Each row was made from one walk, in order. Every step used is in the known rows, and no mark comes twice. Write each row's walk.
In the rows, zero is written as 128.
Known rows:
sapoza-tovis: [127 145 134 128 127 121 161 107 123 139  93 145 173 149 130 133 122 125
 129 118 120 110 104 143 139 107 121 146 140 153 135 115 122 114 133  93
 133 174 123 130 148 134 122 131 144 139 159 132 138 121 151 118 130 129
 106 120 132 127 115]
zipi-nupaka-tovis-buvo-rovin-dele: [118 119 123 133 115  98 134 150 134 138 127 116 135  79 139 127  91 129
 124 133 133 129 126  77 134 151 134  83  57 106 122 130 123 131 126 155
 143 117 156 144 126  98 129 118 121 101  51 140 132 115 117 140 119 135
 110 120 124 129 143]
nipep-nebat-gona-zipi: [130 106 126 135 145 156  90 117 122 134 136 158 131 186 160 119 194 129
 140 132 135 119 140 123  99 120 126 154 112  83 123 126 144 143 115  98
 121 179 104 144 124 148 168 152 148 156 202  94 100 104 100 113 126 161
 147 101 129 123 117]
gona-zipi-sapoza-tovis-nupaka: [127 139 111 125 129 123 158 130 112 166 130 128 104 138 140 124 130 127
 127 126 114 128 153 174 144 110  98  88 112 174 144 126 130 127 129 108
 130  67 145 127 136  60  84 110 184 125 162 113 164 141 135 128 120 133
 115 155 145 121 137]
foti-nipep-nebat-gona-zipi: [132  88 131 133 147 170  93 101 121 127 135 157 116 152 136 120 227 134
 130 149 130 104 163  96 104 121 138 175 132  88 120 126 147 150 103  95
 126 119  99 136 124 113 134 155 123 151 233 113 111 111  87 120 126 155
 173 105 126 126 112]
nebat-gona-zipi-sapoza: [136 108 111 124 141 156 102 122 121 130 166 136 102 195 139 122 214 131
 133 139 119 138 162 151 110 130 147 153 117 129 130 140 135 133 110 142
 117 149 121 125 131 147 140 134 147 147 152 109 120 125  72 117 129 151
 118 123 135 125 127]
rovin-kigu: [128 120 124 134 135 102 118 121 134 105 158 142 156 190 113 138 152 125
 147 103 127 141 117 154 145 138 129 174 143 110 140 124 128 112 116 124
 123 193 102 104 138 177 139 144 105 135 138 124 111  99 132 116 128 126
 121 119 130 133 121]
tovis-nupaka-zipi-gona: [131 134 148 134 130 117 134 151 116 112 156 116 114 132  99 136 107 128
 133 119 128 105 121 149 141 114 140 117 150 154 138 136 124 125 128 156
 130  43 136 124 117 171 114 130 133 141 139 139 188 142 119 135 117 117
 145 100 122 120 146]
zipi-nupaka-tovis: [117 118 129 127 120 105 137 130 128 123 109 122 170 152 126 130 118 132
 133 112 117 109  56 131 176 125 138 142 103 137 107 125 118 120 133 132
 130 129 135 128 136 159 138 140 142 125 109 148 134 142 144 126 134 134
  86 106 114 121 148]
foti-nipep-nebat: [130 107 143 140 133 138 100  95 134 112 118 149 127 152 100 131 179 135
 128 130 123  95 114 110 157 117 132 167 135  94 108 116 131 119 112  87
 121 100  96 122 135  90 128 154 123 138 206 114 141 109 164 125 134 140
 148 106 117 131 106]
nebat-gona-zipi-sapoza-tovis: [131 113 110 117 137 167 135 115 109 161 147 142 122 157 160 119 191 129
 125 138 119 131 178 163  89 116 136 130 116 159 144 132 137 139 117 125
 126 157 133 138 138 126 113 122 168 153 134 128 126 138  82 114 129 150
 109 136 144 120 120]
zipi-gona: [130 125 143 130 134 125 125 114 126 111 148 133 132 170 118 134 150 127
 140 103 114 116 126 137 137 128 154 145 167 136 136 133 120 121 122 149
 119 130 125 133 135 174 117 134 149 154 132 131 150 124 107 126 126 142
 111  94 126 121 118]
nupaka-zipi: [133 153 143 142 117 139 137 128 138 109 119 129 159 149 103 137 128 128
 124 134 141 115  87 138 146 106 134 172 139 138 117 118 124  95 127 118
 133 170 104 118 127 199 159 149  94 146 145 118 138 124 131 121 131 124
 146 120 117 127 142]
nupaka-zipi-sapoza-tovis-buvo: [129 177 127 135 101 144 155 137 130 144 128 113 125  93 122 133  88 124
 100 153 137 123 117 166 123 105 124 111  91 188 128 124 122 120 114 122
 135  86 138 116 119  96 110 133 173 154 103 120 174 160 146 121 133 110
 129 158 130 126 129]
nebat-gona-zipi-nupaka-tovis-buvo: [119 119 118 122 121 128 130 138 121 137 129 122 150 113 165 121 139 126
 117 142 129 126  93 108 121 136 143 119  77 145 130 139 135 166 114 136
 135 105 146 140 118 128 138 144 168 144 128 127 113 161  77 124 122 143
 149 116 125 125 153]
nupaka-tovis: [123 148 146 131 115 119 137 121 136 116  99 135 185 139 108 139 137 130
 124 114 131 107  62 128 155 115 130 159 102 128 107 128 117 106 130 115
 131 161 120 127 134 191 162 157 121 145 139 129 128 128 132 118 129 142
 110  97 118 131 139]
rovin-buvo-zipi: [133 150 137 133 150 151 120 106 139 124 132 137 123 146 127 128 129 121
 144 145 136 143 146  98 135 136 134 177 180  97 127 127 127 117 124 119
 120 173 117 134 109 178 138 126 103 131 137 113 122 117 119 127 126 158
 134 124 123 136 120]
nebat-nipep-foti-kigu-rovin-buvo-zipi-nupaka: [126  79 124 109 165 140  89  95 137  88 148 119 103 166 117 108 175 121
 166 117 118 125 155 131 138 163 133 124 181  62 103 117 139 172 124 149
 109 163 141 112 104 143 150 116  85 130 104 136  63 125 141 129 146 117
 132 137 108 118 120]
sapoza-tovis-nupaka-zipi: [126 152 137 131 123 119 170 142 114 137 108 127 160 115 117 133  67 126
 121 128 136 103 100 153 139  98 110 119 133 169 138 119 126 119 140  99
 143  92 129 123 129 133 120 132 132 126 165 134 172 138 156 126 122 110
 149 131 127 124 146]
rovin-buvo-tovis-nupaka: [127 138 134 122 152 101 127 130 119 132 141 137 114 122 108 137  85 126
 137 117 131 137 115  97 113 131 126 151 168 120 154 138 121 132 115  98
 117  81 141 148 119 103 105 126 125 110 138 146 134 123 126 142 119 132
 129 128 125 142 114]
kigu-rovin-dele: [125 119 126 133 130 124 129 116 135 124 162 132 133 220 107 128 176 131
 149 107 131 123 126 121 149 139 143 158 150  95 132 121 128 100 146 157
 126 252 130 147 145 164 160 133 135 130 141 104 106  87 108 132 124 124
 113  71 140 127 114]
zipi-sapoza-tovis-buvo-rovin-kigu: [128 133 106 125 119 120 133 146 126 143 144 127 110  75 143 125 100 127
 121 125 125 155 189 156 100 141 100  91  95 144 147 130 129 131 120 137
 135  97 124  91 138  58  96 112 142 119  71 129 135 125 148 125 128 117
 107 182 150 128 105]
dele-rovin-kigu: [132  91 126 134 128 104 107 134 145  87 149 139 154 180 135 136 171 129
 134 100 133 140 132 141 118 142 144 178 137  93 149 122 135 130 134 149
 125 226  95 139 143 171 141 131  82 117 143 140  95 113 104 118 128 112
 125  82 133 132 124]
dele-rovin-buvo: [128 122 142 130 139 124 110 126 148  96 141 142 134 155 130 135 164 123
 126 127 125 134 130 101 103 134 153 220 138  97 145 121 129 123 129 149
 120 205  99 176 131 171 157 132  95 122 140 152 104 129  71 123 123 131
 131  64 127 132 111]
sapoza-tovis-buvo-rovin-dele: [126 144 130 133 123 116 155 121 126 163 118 138 135  77 147 129  75 122
 122 139 139 131 164  89  97 134 120  87  98 116 151 120 126 121 131 122
 147 155 144 147 137  72 111 113 123 118 103 119 132 101 120 131 117 133
 124 139 144 136 111]
gona-zipi-nupaka-tovis-buvo-rovin: [118 139 120 130 104 123 148 150 134 159  69 116 138  39 177 118 107 128
 111 146 128 140 114  88 131 129  99  85  73 132 109 130 130 133 134 135
 146  94 137 118 127  96 139 120 131 116 100 119 105 142 120 135 124 139
 144 162 129 121 155]
nipep-foti-kigu: [131 106 138 126 135 101  96  89 132 101 121 144 151 193  88 136 124 125
 141 111 116 101  87 163 146 126 136 135 119 107 123 116 121 141 101  84
 114 134 117 111 141 147 156 148  94 143 143 123  96  83 171 104 139 143
 144 140 105 124 139]
tovis-buvo: [131 151 145 134 118 101 136 110 140 113 127 133 146 143 113 138 104 124
 119 131 130 125  70 117 145 128 131 146 125 143 134 126 122 132 117 114
 128 118 123 120 128 116 135 149 148 138 160  94 133 129 143 119 126 131
 148 121 124 141 120]
foti-kigu-rovin-buvo: [130 120 127 116 142 150 106 112 137 106 165 131 126 168  95 128 159 127
 144 119 117 136 126 147 127 148 139 193 186 102 130 120 128 118 126 158
 121 190  98 129 144 176 163 151 123 131 121 135  76  95 135 126 135 120
 155 111 128 118 104]
nebat-gona-zipi-nupaka-tovis: [121 101 114 119 134 138 127 134 116 142 126 130 162 151 162 119 179 130
 131 133 122 118 109 119 127 130 144 137  95 132 116 135 132 145 126 137
 131 145 136 142 129 176 149 137 141 138 136 148 110 142  79 123 126 147
 125 105 124 115 153]
foti-nipep: [133 111 143 133 126 129 133  94 134 108 123 136 140 146  94 135 176 132
 121 132 120 106 106 111 160 119 150 188 160 129 121 121 125 117 118 117
 127 125 103 109 142 120 113 144  94 129 194 125 141 119 132 127 130 133
 153 110 121 138 117]
gona-zipi: [131 143 129 137 127 129 144 110 136 138 101 140 145 161 138 129 167 125
 130 129 124 133 108 132 150 108 117 156 140 126 127 121 129 111 122 112
 130 180 107 128 136 166 147 135 120 139 191  92 103 103 117 118 124 149
 147 131 132 123 136]

Write each row's walk:
[116 149 121 132 104 114 150 135 133 145  93 114 149  92 158 126 111 125
 114 137 126 133  68 119 156 121 120 110  79 156 119 129 123 140 117 132
 139  91 144 134 121 110 127 135 164 139 133 125 120 151 120 129 124 137
 146 131 125 120 156]	gona-zipi-nupaka-tovis-buvo
[125 114 110 135 133 115 142 117 124 139 116 130 132 177 158 120 159 128
 139 128 110 136 107 134 167 120 124 142 136 129 131 118 131 119 128 128
 129 150 131 129 137 132 125 117 143 118 161 111 115 118 132 125 131 137
 133 134 129 115 147]	gona-zipi-nupaka
[125 136 136 125 134  91 164 118 113 140 114 141 161 154 118 133  85 127
 130 109 118 108 104 147 149 111 115 121 138 154 146 120 123 133 141  97
 135  91 137 132 143  87 102 126 159 113 186 130 160 137 166 123 121 120
 119 122 133 131 125]	sapoza-tovis-nupaka
[133 123 133 126 133  90 138 127 110 135 110 133 135 138 108 137  93 135
 130 102 130 123  89 121 132 119 123  96 165 139 141 137 125 132 135  89
 126  81 146 126 132  98 104 121 129 102 169 119 147 118 156 137 126 116
 121 128 124 145 133]	buvo-tovis-nupaka
[132 123 130 126 128 133 104 174 125 116 161 110  70  87 122 136 117 132
 111 133 143 144 151 123  77 128 141 137 127 135 143 139 131 128 130 147
 117  72 134 168 104 109 106 106  98 103  79 178 147 153  90 148 125  99
 128 112 124 133 134]	dele-rovin-buvo-tovis-nupaka-zipi-sapoza
[126 150 153 128 102 121 143 140 143 125  77 127 160  39 132 133  96 127
 108 137 141 122  94  89 113 126 114 114  82 123 109 133 122 122 136 127
 143 106 122 111 132 124 165 146 106 130 117 119 123 126 137 126 125 135
 139 132 126 139 135]	nupaka-tovis-buvo-rovin
[130 135 116 131 118 127 136 129 126 165 151 125  98  87 138 125 106 127
 117 140 128 142 194 117 108 141 127  69  77 134 146 126 125 119 118 140
 138 120 152 140 134  38  93 105 148 119  68 124 148 113 127 135 122 131
  96 152 147 132 112]	zipi-sapoza-tovis-buvo-rovin-dele
[131 129 126 116 134 143 122 152 117 130 156 108 106  89  85 130 102 133
 135 124 145 138 126 141 106 126 125 124 202 132 138 133 134 124 129 133
 129 103 123 133 121 152 133 133 100 111 121 157 106 117 146 148 131  91
 180 141 122 124 130]	foti-kigu-rovin-buvo-tovis-nupaka-zipi
[132 123 127 135 125  98 122 144 140 112 139 135 136  92 133 132 105 125
 128 119 137 156 148 113 108 149 108 129 119 104 144 131 132 127 120 130
 138 142 105  88 133 109 140 133  95 118 125 105 103 102 139 125 121 118
 152 149 137 140 115]	tovis-buvo-rovin-kigu
[133 137 118 134 121 140 125 114 132 138 133 129 103 170 136 127 183 130
 130 137 118 143 135 158 154 118 117 139 114 142 120 129 126 107 116 131
 117 137 120 118 134 130 127 126 146 144 148  99 125 115 117 122 129 147
 118 145 135 123 135]	gona-zipi-sapoza
[128 129 124 122 133 104 144 126 111 140 144 128 117 162 110 130 104 131
 127 114 109 112 123 176 158 119 119  96 115 165 143 126 121 129 134 119
 124  57 148 121 140  66  85 117 189 113 140 124 180 145 168 125 125 120
  91 137 135 128 124]	zipi-sapoza-tovis-nupaka
[134 144 133 135 123 120 122 150 126 109 164 110 101 161  90 135 122 133
 126 129 130 124 107 171 164 116 127 115 111 153 121 130 124 108 128 135
 122  52 132 107 121 132 127 135 137 122 126 113 181 142 154 130 127 116
 130 139 121 127 154]	tovis-nupaka-zipi-sapoza
[123 144 131 130 109 109 132 158 142 123 120 129 160  48 132 136  97 126
 120 122 147 145 122 107 113 142 106 115  78 109 122 136 126 126 126 134
 143 124 111  91 129 136 153 145  97 130  96 131 106 120 127 124 121 120
 137 146 132 137 131]	nupaka-tovis-buvo-rovin-kigu
[125 111 145 109 154 134  90  88 148  79 156 138 128 165  89 126 193 118
 154 103 121 113 130 136 107 144 131 185 152  67 114 116 127 152 106 137
 111 201 114 118 122 165 188 158  85 166 131 133  52 109 115 115 137 114
 141 101 114 125  98]	nebat-nipep-foti-kigu-rovin-buvo
[128 159 151 135 105 134 139 119 140 127  91 117 159  79 128 134  83 123
 113 148 152 123  88 103 149 125 127  93 110 137 102 135 123 137 132 114
 133 107 138 125 108 144 138 144 127 140 134  96 141 147 145 126 127 143
 144 133 117 142 142]	nupaka-tovis-buvo-zipi
[131 149 123 124 113 132 147 130 125 149 112 126 110  64 147 124  93 129
 108 137 120 133 153 133 106 128 107  82  96 160 131 128 125 125 133 125
 136  79 136 105 138  50 109 115 155 123  91 119 152 142 155 126 131 124
 107 175 143 132 108]	zipi-sapoza-tovis-buvo-rovin
[133 108 122 132 135 110 123 134 136 110 131 144 148 129 126 130 145 130
 145 108 130 149 157 126 115 142 114 147 138  87 135 126 133 109 133 133
 132 190  97  89 142 160 148 128  71 110 131 124  97  87 138 125 127 123
 124 145 136 134 119]	buvo-rovin-kigu
[130 113 134 125 136 130 120 126 139 116 121 137 127 105 146 134 140 127
 120 115 138 144 130  87  66 128 149 187 155 107 148 132 129 130 130 122
 117 184 117 180 127 147 124 116  82 121 118 165  96 126  81 137 130 118
 115  85 127 141 105]	dele-rovin-buvo-tovis
[130  86 123 130 148 131 107 132 137 100 135 123 109 159 157 118 135 126
 138 137 123 148 152  91 125 152 155 157 165  89 136 119 139 145 146 156
 118 177 128 177 112 150 117  95  93  91 111 151 111 148 100 139 131 125
 123 101 119 126 127]	dele-rovin-buvo-zipi-nupaka
[131 158 114 129 108 147 156 135 125 176  92 126 101  46 177 118 119 125
 105 149 125 150 181 132  97 115  88  75  91 160 133 128 133 125 128 129
 141  91 130 114 136  35 107 102 150 127 125 101 127 130 126 127 125 136
 132 191 150 125 116]	gona-zipi-sapoza-tovis-buvo-rovin
[135 140 145 133 118 112 136 130 141 118 102 136 134  85 131 129  99 127
 116 138 129 135 114  91 111 130 114 117 115 112 125 127 125 124 136 126
 137 119 116 111 133  96 148 133 107 119 150  92 122 115 143 126 125 127
 150 143 131 140 118]	tovis-buvo-rovin
[128 157 126 127 115 125 145 118 124 143 137 127 122 127 128 131  97 125
 111 134 118 125 118 158 130 122 127  96  99 180 139 126 119 132 114 118
 126  93 144 122 136  59  92 130 203 141 105 121 163 153 159 118 132 125
 107 149 137 133 110]	zipi-sapoza-tovis-buvo
[133 134 117 129 127 156 138 105 120 149 112 125 127 148 131 122 119 130
 127 138 120 130 163 161 143 123 125  89 147 156 120 124 129 125 143 110
 124 134 145 117 128 114  87 105 151 126 118 113 159 139 169 126 140 135
  88 167 133 130 123]	buvo-zipi-sapoza-tovis
[132 156 130 126 132 135 118 158 116 132 173 112  70  99 100 137  96 128
 125 140 143 144 134 134 111 121 129 132 131 150 135 144 122 115 113 121
 115  34 141 131 100 110  99 121 135 124  73 159 168 143 118 146 126 116
 123 146 121 133 137]	rovin-buvo-tovis-nupaka-zipi-sapoza
[118 103 125 126 131 138 114 143 141 109 113 113 138 114 157 121 127 127
 129 141 130 133 135  88 125 144 149 151 126 100 115 125 132 138 151 158
 125 160 128 174 107 175 132 106  94 104  82 178 116 160  95 139 130 130
 107  89 116 124 142]	dele-rovin-buvo-zipi-nupaka-tovis
[134 131 120 126 136 124 138 126 110 146 128 119 107 151 124 121  92 131
 131 131 124 124 161 161 161 122 115  61 143 161 130 130 131 138 148 114
 124  55 156 118 125  74  82  96 164 103 142 112 187 149 181 132 130 124
 100 168 134 132 133]	buvo-zipi-sapoza-tovis-nupaka
[129 164 126 133 111 154 152 131 123 142 121 119 135 136 119 131 123 129
 116 137 129 120 127 179 136  98 128 132 119 177 116 119 123 100 132 119
 131 134 128 119 130 150 116 127 141 152 100 141 167 142 144 121 137 118
  96 147 131 119 136]	nupaka-zipi-sapoza-tovis
[129 104 128 120 126 118  98 100 133  96 116 137 149 208  90 126 152 131
 147  99 117 103  96 163 150 128 126 117 147  98 111 117 128 142 136 115
 116 177 119 111 147 166 180 149 106 137 164 105  71  86 172 111 144 126
 144 130 118 120 124]	nipep-foti-kigu-rovin
[127 157 126 138 105 149 147 148 128 160 144 111  99  57 133 127  89 126
 110 160 147 139 186 122  98 126 119  76  71 150 135 123 128 105 120 143
 145 123 148 139 122  76 110 105 122 132  36 129 160 125 124 138 123 121
 119 164 141 125 130]	nupaka-zipi-sapoza-tovis-buvo-rovin-dele
[122 145 129 119 134 146 131 170 111 129 162 108  81  93 114 127 107 126
 142 108 143 131 159 120  86 125 133 117 213 138 144 150 127 135 146 166
 122  87 149 143 107 165 105 116 142 142 105 165 148 149  85 159 119  96
 141 100 135 121 119]	kigu-rovin-buvo-tovis-nupaka-zipi-gona
[135 126 109 117 125 163 137 139 114 165 125 134 100  68 182 112 152 128
 106 155 126 148 206 124  56 133 115  80  91 148 140 140 141 154 124 135
 138 106 136 125 133  58 114 111 155 138 122 123 120 141  83 122 124 137
 134 175 153 129 114]	nebat-gona-zipi-sapoza-tovis-buvo-rovin
[116 125 113 120 135 151 125 139 132 125 120 110 133 133 145 115 135 127
 147 128 129 134 122 106 161 147 130 144 168 104  97 130 129 127 165 160
 124 169 139 137 113 194 150 122 139 119  93 145 108 150 132 145 135 121
 102 112 126 118 134]	kigu-rovin-buvo-zipi-nupaka-tovis
[121 127 131 127 110 103 141 149 135 127  90 116 147  53 145 126  81 133
 116 130 125 128  93  95 141 133 119  89  77 128 109 130 124 136 142 139
 141  86 140 116 131  98 139 128 130 107  94 131 131 146 147 136 129 123
 115 134 123 128 146]	zipi-nupaka-tovis-buvo-rovin
[137 113 128 131 142 162  86 132 144 101 156 120  75 151 138 125 164 127
 127 149 132 154 188 119 110 149 149 158 141 101 128 130 135 128 136 166
 109 164 115 160 110 142 123 107  92 114  97 138 124 140  88 132 131 133
 111 105 129 133 119]	dele-rovin-buvo-zipi-sapoza
[113  99 116 112 139 147  87 126 131 114 115 113 128 140 121 114 119 125
 153 124 125 120 129 130 157 154 127 102 134  88  91 127 128 159 140 132
 115 151 150 132 112 174 163 126 106 125  72 163  75 125 159 132 141 127
 131 140 107 108 145]	nipep-foti-kigu-rovin-buvo-zipi-nupaka-tovis
[124 114 125 131 123 124 132 126 125 124  93 115 162 137 134 122 105 132
 136 132 128 119  98 122 179 130 136 100 130 126  98 127 127 126 149 123
 131 133 147 120 119 161 128 118 119 117 108 130 140 148 160 133 137 137
 102 134 112 125 154]	buvo-zipi-nupaka-tovis
[130 106 120 108 149 119 117 131 113 129 155 122 102 132  85 129 112 133
 140 103 127 140 129 139 110 144 128 131 200 115 149 136 131 139 128 130
 120 107 126 139 135 117 123 129 125 101 133 143  95 102 158 147 130 102
 156 132 128 129 111]	foti-kigu-rovin-buvo-tovis-nupaka
[130 125 139 129 125 121 140 154 104 127 132 113 104  98 114 135  86 131
 127 106 137 114 127 134 109 111 137  76 172 161 142 148 125 131 128 132
 128  40 149 130 115 137  87 111 127 133 121 147 187 143 118 148 123 107
 134 122 122 128 142]	buvo-tovis-nupaka-zipi-gona
